Each row was made from one path, in order. Every step used is in the known rows, and no mark comes twice. Write each row's path.
In the rows, 128 means zero.
Known rows
A > D > N > U > T: [127 140 179 156 168 104 101 226 114 156 185 169 123  84 160  95  87  77
 135 103 132 119 113 133 116 116 124]
U > T: [129 144 121 152 103 121 118 168 102 141 167 149 127 100 125 117 110  96
 163 105 144 124 102 146 144 125 123]
A > D: [119 131 160 146 126  95 120 147 125 137 131 140 143 115 121 124 116  78
 131 105 149 116 137 142 112 126 149]
Y > F > Q > J: [106 158  98 118  62 104 156 142 139 152 134 113 123 153 117 126  99 136
 138 103 132 169 110 139 107 103 167]
D > Y > F > Q > J: [ 85 141  93 124  72 123 162 147 130 155 116 127 105 160 129 151 111 130
 150  88 138 162 113 135  95 105 156]
J > Q: [136 118 124 149  84 123 136 143 127 129 144 123 148 132 108 135 115 113
 159  91 132 146 131 139 128 115 105]
V > F > Y: [ 80 153 131 130  94 145 129 168 128 133 107 176 120 148 114 140 128 101
 122  84 135 141 111 144  91 177 147]
U > N > R > Q: [ 88 122 141 208 133  88 143 160 115 144 151 131 113 131 119 105 100  96
 110 121 119 144 139 110 167 135 107]
N > R > Q > F > Y > D > A: [ 49  93 197 177 160  97 123 187 113 141 109 150 103 171 117 140 147 110
 104  96 164 196 122 120 109 146 162]
T > U > N > R: [ 86 142 146 209 146 100 136 175  79 169 155 155  90 113  96 114 102  98
 125 126 135 137 104 103 168 122 110]
Y > F > V: [ 75 173 134 136 118 118 129 150 141 124 134 148 110 147 109 135 135 115
 124 114 171 179 112 132  78 173 170]
T > U: [114 147 137 158 120 119 127 154 102 155 156 137 116 116 120 135 106 108
 136 114 143 131 130 134 160 116 131]
D > Y: [ 97 114 129 148 113 143 140 136 105 138 126 148 119 120 131 167 129  84
 155  97 147 125 140 137 115 133 126]
R > Q: [116 127 130 157 106 106 135 141 139 130 151 113 140 135 145 125 105 106
 122 108 126 138 164 141 159 130 128]
F > V: [ 93 152 150 136 108 117 119 141 118 121 147 141 126 135 121 140 138  93
 135 109 166 157 129 139 101 171 153]
T > U > N > D: [118 170 146 206 146 108 116 196 100 157 142 150 109 113 100 131  79  98
 136 130 122 142 135 124 151 111 132]
J > Q > F: [101 114 129 144  88 115 149 161 128 121 132 137 135 137 107 126 127 117
 171  97 153 156 130 137 119 103 147]
Y > F > Q: [ 99 164 103 125  90 120 141 139 151 137 143 134 128 160 128 128 104 115
 134 108 150 168 122 145 116 137 150]
Q > F > Y > D: [ 66 126 152 152 119 129 130 164 124 128 110 148 128 149 107 160 150  94
 147  97 165 167 129 166  93 143 186]
N > R: [104 112 152 156 126 114 137 121  97 157 147 142 114 111 100 144 124  91
 123 107 141 144 111 130 124 132 120]
A > D > N > R > Q > F: [ 66 108 192 176 194  71 121 174 136 141 141 162 106 126 154 101 113  85
  98 111 150 151 150  99 114 103 158]
T > U > N > R > Q > J: [ 89 132 139 218 124  67 152 186  90 179 154 115  89 129 111  95  83 134
 108 119 103 143 118  97 191  85 120]
R > N > D: [139 147 151 173 150 116 119 158 107 127 147 136 128 136 116 153  80 105
 120 129 106 151 156 154 119 146 125]
U > N: [103 144 123 178 104 115 135 161 106 128 144 143 134 113 107 120 109  78
 148 126 132 127 135 123 139 139 135]
D > N: [115 134 142 147 139 132 111 139 117 130 160 150 134 103 137 141 116  74
 136 115 134 140 148 111 109 125 132]
Y > D > N > R > Q: [109 120 164 192 183 109 114 150 139 142 155 116 132 134 140 145 113  91
  95 118 122 169 151 113 122 112 107]

Write each row's path
[100 160 127 195 123 110 130 185  94 149 153 146 113 116 112 113  97  96
 143 130 134 125 127 115 171 123 130] -> T > U > N
[ 49 138 188 180 195  96 115 179 144 120 146 140 110 160 143 134 143  99
 102 121 168 202 144 111  87 138 166] -> Y > D > N > R > Q > F > V
[ 77 136 158 172 150 116 125 192 140 157 109 140 111 163 125 141 118 121
  80  85  97 176 115 111  77 122 135] -> V > F > Y > D > N > R > Q > J
[112 171 103 104  53 115 154 165 136 143 121 124 136 158 126 119 100 123
 134  96 118 140 107 139 104 114 156] -> V > F > Q > J
[ 85 165 147 150 150 158 103 188 145 125 110 171 135 151 126 157 132  84
 115  96 128 159 124 129  57 160 145] -> V > F > Y > D > N
[ 55 194 143 208 173 124 122 221 116 150 111 182  66 153 108 149 107 119
 132 119 159 181 116 110  89 155 154] -> T > U > N > D > Y > F > V
[ 98 133 157 163 151 144  95 155 127 130 137 152 138 136 129 168 135  74
 130  97 137 165 143 138  86 145 139] -> F > Y > D > N
[ 54 154 129 142 128 140 137 156 131 129 114 164  93 154 123 162 146 111
 137 101 178 171 116 129  65 176 158] -> D > Y > F > V
[ 68 104 155 165 135  92 153 149 122 144 141 136 105 135 128 119 121 112
 115 110 149 162 139 129 146 117 152] -> N > R > Q > F
[ 73 128 170 178 166 121 114 252 137 139 172 157 112 139 173 116 106 108
 132  91 136 177 133 157 127 131 153] -> R > Q > F > Y > D > N > U > T
[121 155 142 189 130 113 121 172 111 137 131 147 129 111  96 137  91  80
 141 126 120 144 142 131 121 128 138] -> U > N > D
[ 79 133 111 147 121 146 148 147 125 143 111 155 103 131 119 164 129 106
 142 101 152 146 124 131  92 137 142] -> D > Y > F
[ 84 114 145 160 101 127 134 176 137 121 109 138 141 169  99 153 146 117
 166  78 157 183 124 163  93 124 156] -> J > Q > F > Y > D
[119 130 146 181 162 137 128 164  98 131 127 149 111 142 131 177  91 100
 133 114 113 143 162 150 107 146 112] -> R > N > D > Y
[124 130 164 149 132 122 113 164 111 128 124 122 150 130 105 153 131  86
 134 121 153 155 125 122  99 132 142] -> Y > D > A
[ 85 181 107 189 118 108 147 213 115 178 111 146  78 160 114 139  70 138
 146 107 120 171 111 117 119  83 151] -> T > U > N > D > Y > F > Q > J
[103 116 163 162 162 124 117 130 101 151 160 160 110 100 121 144 120  77
 118 112 135 151 123  99 107 123 114] -> D > N > R
[ 73 147 165 164 173 149 110 179 128 146 110 181 111 146 110 160 136  86
  97  92 129 170  99 117  53 159 126] -> V > F > Y > D > N > R
[ 88 153 163 137 126 144 111 201 124 126  87 165 134 164 103 150 142  98
 115  93 146 163 101 125  63 177 151] -> V > F > Y > D > A
[ 76 136 147 139  97 109 138 170 133 107 135 145 125 158 112 124 145 121
 166  96 179 181 122 134  91 142 165] -> J > Q > F > V
[121 146 169 184 142 108 108 194  93 133 122 158 124 114  93 129  98  78
 136 130 132 155 131  97 108 136 139] -> U > N > D > A
[ 79 186 112 198 145 124 133 210 127 162 120 167  81 166 128 141  74 118
 142 113 138 170 126 124 127 118 134] -> T > U > N > D > Y > F > Q
[116 161 174 201 159 104 104 218  82 154 132 164 104 118  98 123  85  96
 131 134 134 153 123  90 139 120 133] -> T > U > N > D > A
[ 61 125 160 174 159 121 112 182 150 116 132 146 129 160 155 143 132  95
 122 101 144 180 168 136 107 132 172] -> R > Q > F > Y > D > N
[ 81 147 126 136 123 111 137 160 153 142 109 156 115 166 150 135 110  98
 136  90 164 145 127 142  89 132 150] -> A > D > Y > F > Q
[120 128 153 155 131 120 149 180 102 136 179 126 126 130 136 132  81 112
 115 128 105 138 147 161 141 162 117] -> R > N > U
[103 115 189 167 186  95 104 146 111 153 146 167 118 102 126 125 117  65
 107 108 142 133 124 101  93 116 125] -> A > D > N > R
[ 84 138 144 226 150  83 140 184 102 163 162 136  93 134 124  98  87 116
 104 124 121 143 131 103 199 120 102] -> T > U > N > R > Q
